Known rows, with every way that one mark hangs from another:
sivan{firar{magufe{riro vekif}} vurine}: [ 11   1  17  31   0 -16  10  -5 -18   8   7   4 -46  -2  -4   3  -6   0
 -19  31  13 -12  -2  -8]
firar{magufe sivan{vurine}}: [ 13  11  25  14  -7 -26   5  10  -9   7   9  17 -16  -6 -24   8   5  16
 -19   1  25  14  14  -2]
sivan{firar{magufe{riro vunin}}}: [  8   5  25  17   1 -13   7  -8 -17  11   2   8 -22  21   2   8  -4   6
 -22  16   0  -2   6  -6]
malon{riro{magufe{vekif}}}: [ 15   9  -3  -3  12  16   1  14 -19 -10   3  16 -23   5 -16  -3   4 -10
 -12  15 -36   9   3   4]
firar{magufe{riro vekif{malon} vunin} sivan{vurine}}: [  4  25  44   1  -3 -25   3  18  -7  11 -14   9 -26  25 -30  -5  14  15
 -42  -4  45   5   9 -34]
vekif{magufe{vunin{sekik} vurine} malon{riro}}: [-10  16  14 -39 -16  15 -19  13 -14   8 -23  18  -5  29 -37  -6   5  -7
 -47 -32  15   0  -5 -21]
firar{magufe{vurine} sivan}: [ 12  18  24  -1   2 -29   0   5  -5   5  -3  14  -9  11 -29   9   3  23
 -25   1  19  22   6 -12]
vekif{malon{riro{magufe}}}: [ -3  -3  13 -16 -12  17  -3  20 -16 -12  -2  28  -5   6 -17   0   2 -18
 -18 -10 -15   5   6   4]
kidu{firar vurine}: [ 22 -28  34   3 -43 -19  17  17   2   6 -13   4   6  -9   6   1 -14 -11
  -9  -3  35 -34   0  -5]
malon{riro}: [  9   5   1   6   4  15   1   5 -12  -7   1   6 -20   4 -15 -10   3 -12
  -6  -3 -24   1   7   7]
kidu{firar{magufe{riro vurine}}}: [ 17   6  42  -6 -19 -20  -2   3  -7   7  -5   6  -7  21  -7   1  -3   4
 -17   5  18 -12   1  -7]
riro{magufe{vekif{malon} vunin vurine}}: [ -2   3  12 -26  13  -3   1  18  -6   3 -24  15 -12  23 -17   9   4   5
 -28  11   5   8 -11 -24]
sivan{firar{magufe} vurine}: [ 12 -13  16  34  -7 -16  13  -6 -18   9  11  13 -37 -13  -3  13 -10  -1
 -12  23  10  -8   3   7]
firar{magufe{riro} sivan{vurine}}: [ 16  25  31  16  -4 -32   2  10 -10   9  10  12 -21   6 -25  -4  11  14
 -26   5  33   7  17  -8]
firar{magufe{riro vekif{malon} vunin vurine} sivan}: [  1  32  43 -14   7 -27  -3  14  -3   9 -25   6 -22  42 -36  -4  12  22
 -48  -5  38  12   1 -44]
sekik{vunin}: [ -6 -12  19 -19 -10   6  -7   6  -7  12   0   0   8   7  -9  14  12   0
   1   0  -8  -9  -7  -8]
malon{riro{magufe{vekif vunin{sekik} vurine}}}: [ 12  15   2 -11  19  16   4  18 -15   2 -14  11 -32  22 -29  -7  10  -5
 -28  10 -25   9  -2  -9]
vunin{magufe sekik}: [-10  27  -7  -9 -24  20  10  15  -7  21  -6   5  -5  17 -24  -6  15   7
 -32  -3   4  10 -23  -4]
sivan{firar vurine}: [  9 -18   8  34  -1 -12  18  -5 -10   6   6   5 -33 -27   4   7 -11  -7
  -6  18  10 -11   3   6]
magufe{vurine}: [  0   2   1  -6  11 -11  -1  -2   6   3 -16  -4 -14   8 -14  -2  -3   7
  -9   2  11   0 -10 -12]
sekik{vunin{magufe{vekif{malon{riro}} vurine}}}: [-14  -2  21 -24 -19  11  -3  12 -16  10 -19   6  -8  22 -31   9  12   2
 -23  -1  -3  -6 -29 -21]
sekik{vunin{magufe{riro vekif{malon} vurine}}}: [-16   6  26 -26 -18   3  -6  11 -12  14 -19   0  -6  29 -26   4  14   6
 -26   1  11 -12 -30 -28]
riro{magufe}: [ 12   2  -1  -8   5  -2   2  12 -13   0  10  21   4  -2  -1  13   2   1
  -6  18 -16  11   3  10]
vunin{magufe{riro vekif vurine} sekik}: [-11  46  -5 -17  -6  11   5  15  -3  21 -24 -10 -28  38 -36 -22  18  13
 -48  10  17   2 -38 -33]

Rows:
[-13  33 -11 -17 -10  15   7  13  -2  19 -24  -6 -22  26 -36  -9  13  13
 -42   6  10  10 -41 -26]
vunin{magufe{vekif vurine} sekik}
[ -9   4  23 -14 -22   3  -3   8 -16  17  -3   3   3  20 -17   7  17   5
 -15   1   3 -11 -17 -11]
sekik{vunin{magufe{riro}}}
[  6  23  30  -7  12 -26   2   8  -1  11 -22   5 -19  28 -32   7   7  28
 -36   0  26  21  -1 -35]
firar{magufe{vekif vunin vurine} sivan}
[ 13   9   4  -4  14  15   4  15 -18  -4  -6  14 -25  14 -17  -3   7  -8
 -18   9 -29   8   5  -2]
malon{riro{magufe{vekif vunin}}}
[-18  -4  21 -26 -20   7  -4  11 -12  13 -19   3  -3  20 -26  12  11   6
 -21   0   5  -6 -31 -24]
sekik{vunin{magufe{vekif{malon} vurine}}}
[ 10  10  36  13  -4 -28   9  10  -7  16  -4  16 -16   8 -26   8  10  18
 -26  -7  35  13  17 -10]
firar{magufe{vunin} sivan{vurine}}
[ 31  -3  52   3 -39 -34  14  24  -2   8 -11   8  -3   5  -9  -2  -6   3
 -30   4  46 -23   3 -22]
kidu{firar{magufe{riro vekif} sivan} vurine}
[ 15  11  -4  -5  17  10   0  13 -17  -8  -5  14 -30   9 -23  -4   2  -7
 -17  16 -30   8  -2  -2]
malon{riro{magufe{vekif vurine}}}
[-14  13   3  -4 -20  14   6   8 -14  -3 -16  11 -11  16 -20  -4   2  -1
 -27  -5   2   5 -26 -14]
vunin{magufe{vekif{malon{riro}}}}
[ -3  11   9 -33  12   6   2  24  -4  10 -25  12 -14  27 -23   6  11   5
 -36  10   3  10 -14 -25]
riro{magufe{vekif{malon} vunin{sekik} vurine}}
[ -4  25  18  -8  19  -3  -1   4   3  10 -27 -21 -22  41  -5 -20  14   7
 -25   4  22 -12  -7 -42]
magufe{riro vekif vunin}
[ 21   9  56   3 -17 -28   9  13  -6   9  -9   5 -14  10 -12   0   4   9
 -29  -1  35  -6  10 -19]
kidu{firar{magufe{riro vekif vunin} sivan{vurine}}}
[ -7  11  11 -19  12   0   5   9  11  25 -35 -10 -21  33 -27  -7  12  12
 -31 -10  23   0  -9 -27]
magufe{vunin{sekik} vurine}
[  7   9   6 -16   6   6   6  20  -9  16  -2  17  -1  16 -10   9  13   4
 -22   9  -8  12   4   0]
riro{magufe{vunin{sekik}}}
[ -1  19   0 -23  -9   5 -15   1  -9  17  -4   4  12  17 -10   1   6   6
 -27 -15  13   1  -2 -12]
vekif{magufe{vunin{sekik}}}
[-14  25   9 -10 -12  -5   2   6  -7   3 -27   1 -19  31 -25 -14   4   7
 -38   2  26  -3 -33 -31]
vunin{magufe{riro vekif{malon} vurine}}
[ 14  -2  56  -3 -25 -21   9  15  -6   5 -13  13  -7   4 -13   9   1   6
 -28  -9  33  -2   9 -16]
kidu{firar{magufe{vekif{malon} vunin} sivan{vurine}}}
[  8  35  36  -7  16 -31  -1   8  -3  13 -22   0 -25  39 -33  -4  13  27
 -43   4  34  13   1 -41]
firar{magufe{riro vekif vunin vurine} sivan}
[ 14   8  45  -7 -18 -12  -1   5  -8   8 -11   1  -7  29  -2   0   2   4
 -21   4  18 -13   1 -17]
kidu{firar{magufe{riro vekif vunin}}}
[ -5  38  13 -24  27  -1  -1  11  11  23 -43 -28 -40  55 -29 -27  20  13
 -44   6  31 -10 -20 -57]
magufe{riro vekif vunin{sekik} vurine}
[-16  16  15 -33  12  19   1  20   6  12 -50  -8 -36  43 -39 -15  13   1
 -46 -13  14   1 -21 -48]
magufe{vekif{malon{riro}} vunin{sekik} vurine}
